What can hang from each mark:
z837: z60 z432
z532: z706
z625: z60 z499
z432: z593 z837
z706: z499 z532
z60: z625 z837
z499: z625 z706

Known rows, with every way that one mark hangs from another:
[z706 [z499 [z625 [z60 [z837 [z432 z593]]]]] z532]: [-16 -15  10 -32  -5 -12  15 -37  12  11 -27 -17  31 -18 -13 -23  12]
[z625 z60 [z499 z706]]: [ -5   7   6 -24   0  13  -2  -8  46  18   6  -6   0  25  -5 -11  18]
[z432 [z837 [z60 [z625 z499]]]]: [  9  21 -16   0  -7  -2  13 -26  33   5  10   3  15   0  -2  22   1]
[z837 [z60 [z625 z499]] [z432 z593]]: [ 18  -4 -27 -12  -4 -17  11 -12  31   9   2   9  18   2  -1  21   1]
[z60 [z625 [z499 z706]]]: [  8  18  -1   9  -1   9  -9 -12  38  -2  -1  18   4   9   0  13  12]
[z837 z60 z432]: [ -4 -17 -27 -21   3 -23  -5  -2  40  38   9  11  16  -1  24  24 -18]
[z532 [z706 [z499 [z625 z60]]]]: [-28  -5  13 -18  10  20   3 -32  49  34 -10  -2   9   9   4 -18  -4]
[z499 [z625 [z60 [z837 [z432 z593]]]] [z706 z532]]: [  1 -19  16 -15   5  -5  12 -26  10   8 -19  -8  16   8 -15 -10  16]
[z837 [z60 [z625 z499]] z432]: [ 23   7 -34 -18  -7 -25   4  -2  33  19   2   7  12  -1   6  27  -5]
[z60 z837]: [-20  20 -14  -2   7  -2 -10 -23  34  13   1  20  15 -10  22  23   2]
[z432 z593 z837]: [-35 -11   7  18  12  23   2 -42  39  -4  10   8  28   2  10   5   6]
[z706 z532]: [-34  -9   1  -7  -5   4 -12 -25  49  11  -6   1  15 -25  18  -8   1]
[z837 [z60 [z625 [z499 [z706 z532]]]] [z432 z593]]: [ 18 -18  -9 -12 -14 -25  12 -11  23  -1 -12   0  17   0 -15  -1   3]
[z499 z706]: [-19  -7   6   7   9  10 -18 -13  45  18   7  20   8   9  18  11   0]
[z432 z593 [z837 [z60 [z625 [z499 z706]]]]]: [  9   3   2  14  -3   5  17 -31  23  -7   9  10  18  18 -18  15   7]
[z625 [z499 z706]]: [ -4   1   4  -7   5  12 -12  -9  46   8   5  14   4  16  10  -6   5]
[z625 [z60 [z837 [z432 z593]]] [z499 [z706 z532]]]: [  1  -9  -2 -36 -10 -15  14 -14  15   0 -21 -20  18  10 -21 -22  23]
[z499 [z625 z60] z706]: [ -4  -4  25  -4  14  24  -4 -18  42  28   8   6  -3  23   1   1  10]
[z60 [z625 [z499 z706]] [z837 [z432 z593]]]: [ 20  11 -16   7   0 -15   4 -13   9 -13 -13  19  18  13  -9  22  14]

Rows:
[  1   6 -19 -33   0  -9  11 -16  24   8  -5 -10  21  13  -6  -1  22]
[z625 [z60 [z837 [z432 z593]]] z499]
[  8   0  -8 -27   2  -9  10 -10  17   7  -7  -5  15  28 -14  -2  21]
[z625 [z60 [z837 [z432 z593]]] [z499 z706]]
[-10   0  -8 -27   9 -10  10 -23  21  33 -22  -4  17  10   2  -4  -8]
[z532 [z706 [z499 [z625 [z60 [z837 z432]]]]]]
[-28 -13  23 -14  -3  10  -5 -36  40  12 -15   3  20 -31  11 -26  -4]
[z706 [z499 z625] z532]
[  6  17 -26 -41  -2 -15   6  -6  25  18  -4 -12  13  10   1   5  15]
[z625 [z60 [z837 z432]] z499]
[  8  -7  10 -22   1 -11   6 -16  12  18 -18  -9   9   5  -8  -4   9]
[z499 [z625 [z60 [z837 z432]]] [z706 z532]]
[  7  44 -20   0  -4  -3  -2 -22  27  -5  -5  16  11 -11   3  25  15]
[z60 [z625 z499] z837]
[  8  29  -3   0 -15 -10   0 -21  16 -14 -21   8  10 -13 -11   4  17]
[z60 [z625 [z499 [z706 z532]]] z837]
[-27  -9  12  -2  13  18  -6 -35  48  24 -10  18  13   1  17 -13 -18]
[z532 [z706 [z499 z625]]]
[-15 -11  -1 -20  11  -4  16 -35  19  23 -23  -2  24  13  -7  -9  -1]
[z532 [z706 [z499 [z625 [z60 [z837 [z432 z593]]]]]]]
[ 20  13 -16  -8 -15 -27   2  -9   7 -11 -25   2  14  -9  -8   8  12]
[z60 [z625 [z499 [z706 z532]]] [z837 z432]]
[ -6  13 -15  15  -2  -3   9 -30  32  15  11   9  19  -7   7  38  -4]
[z432 [z837 [z60 z625]]]
[  8 -11  10  -7  16   1   8 -20  12  16  -5   7  12  26  -9  10  13]
[z499 [z625 [z60 [z837 [z432 z593]]]] z706]
[-11 -17  29   4   6  16  -9 -26  40   9  -6  12   4  -4   8 -14  -2]
[z499 z625 [z706 z532]]
[-10 -29 -20 -13   7 -17   1 -14  39  27   8  13  23   0  17  18 -12]
[z837 z60 [z432 z593]]
[-25 -14  -2   5   7   6  10 -39  38  12  16   8  26   3   7  13  -6]
[z432 z593 [z837 z60]]
[-12   3  -7  22   2   3  14 -41  30   4  10  12  25  -4  -1  32   3]
[z432 z593 [z837 [z60 z625]]]
[-10  -7   4 -26   7  -5  12 -31  13  18 -14  -2  27   1  -6  -3  10]
[z706 [z499 [z625 [z60 [z837 [z432 z593]]]]]]
[ -6  31 -13 -33  -2   3   4 -18  35  15   0  -8   8   6  -2   1  21]
[z625 [z60 z837] z499]
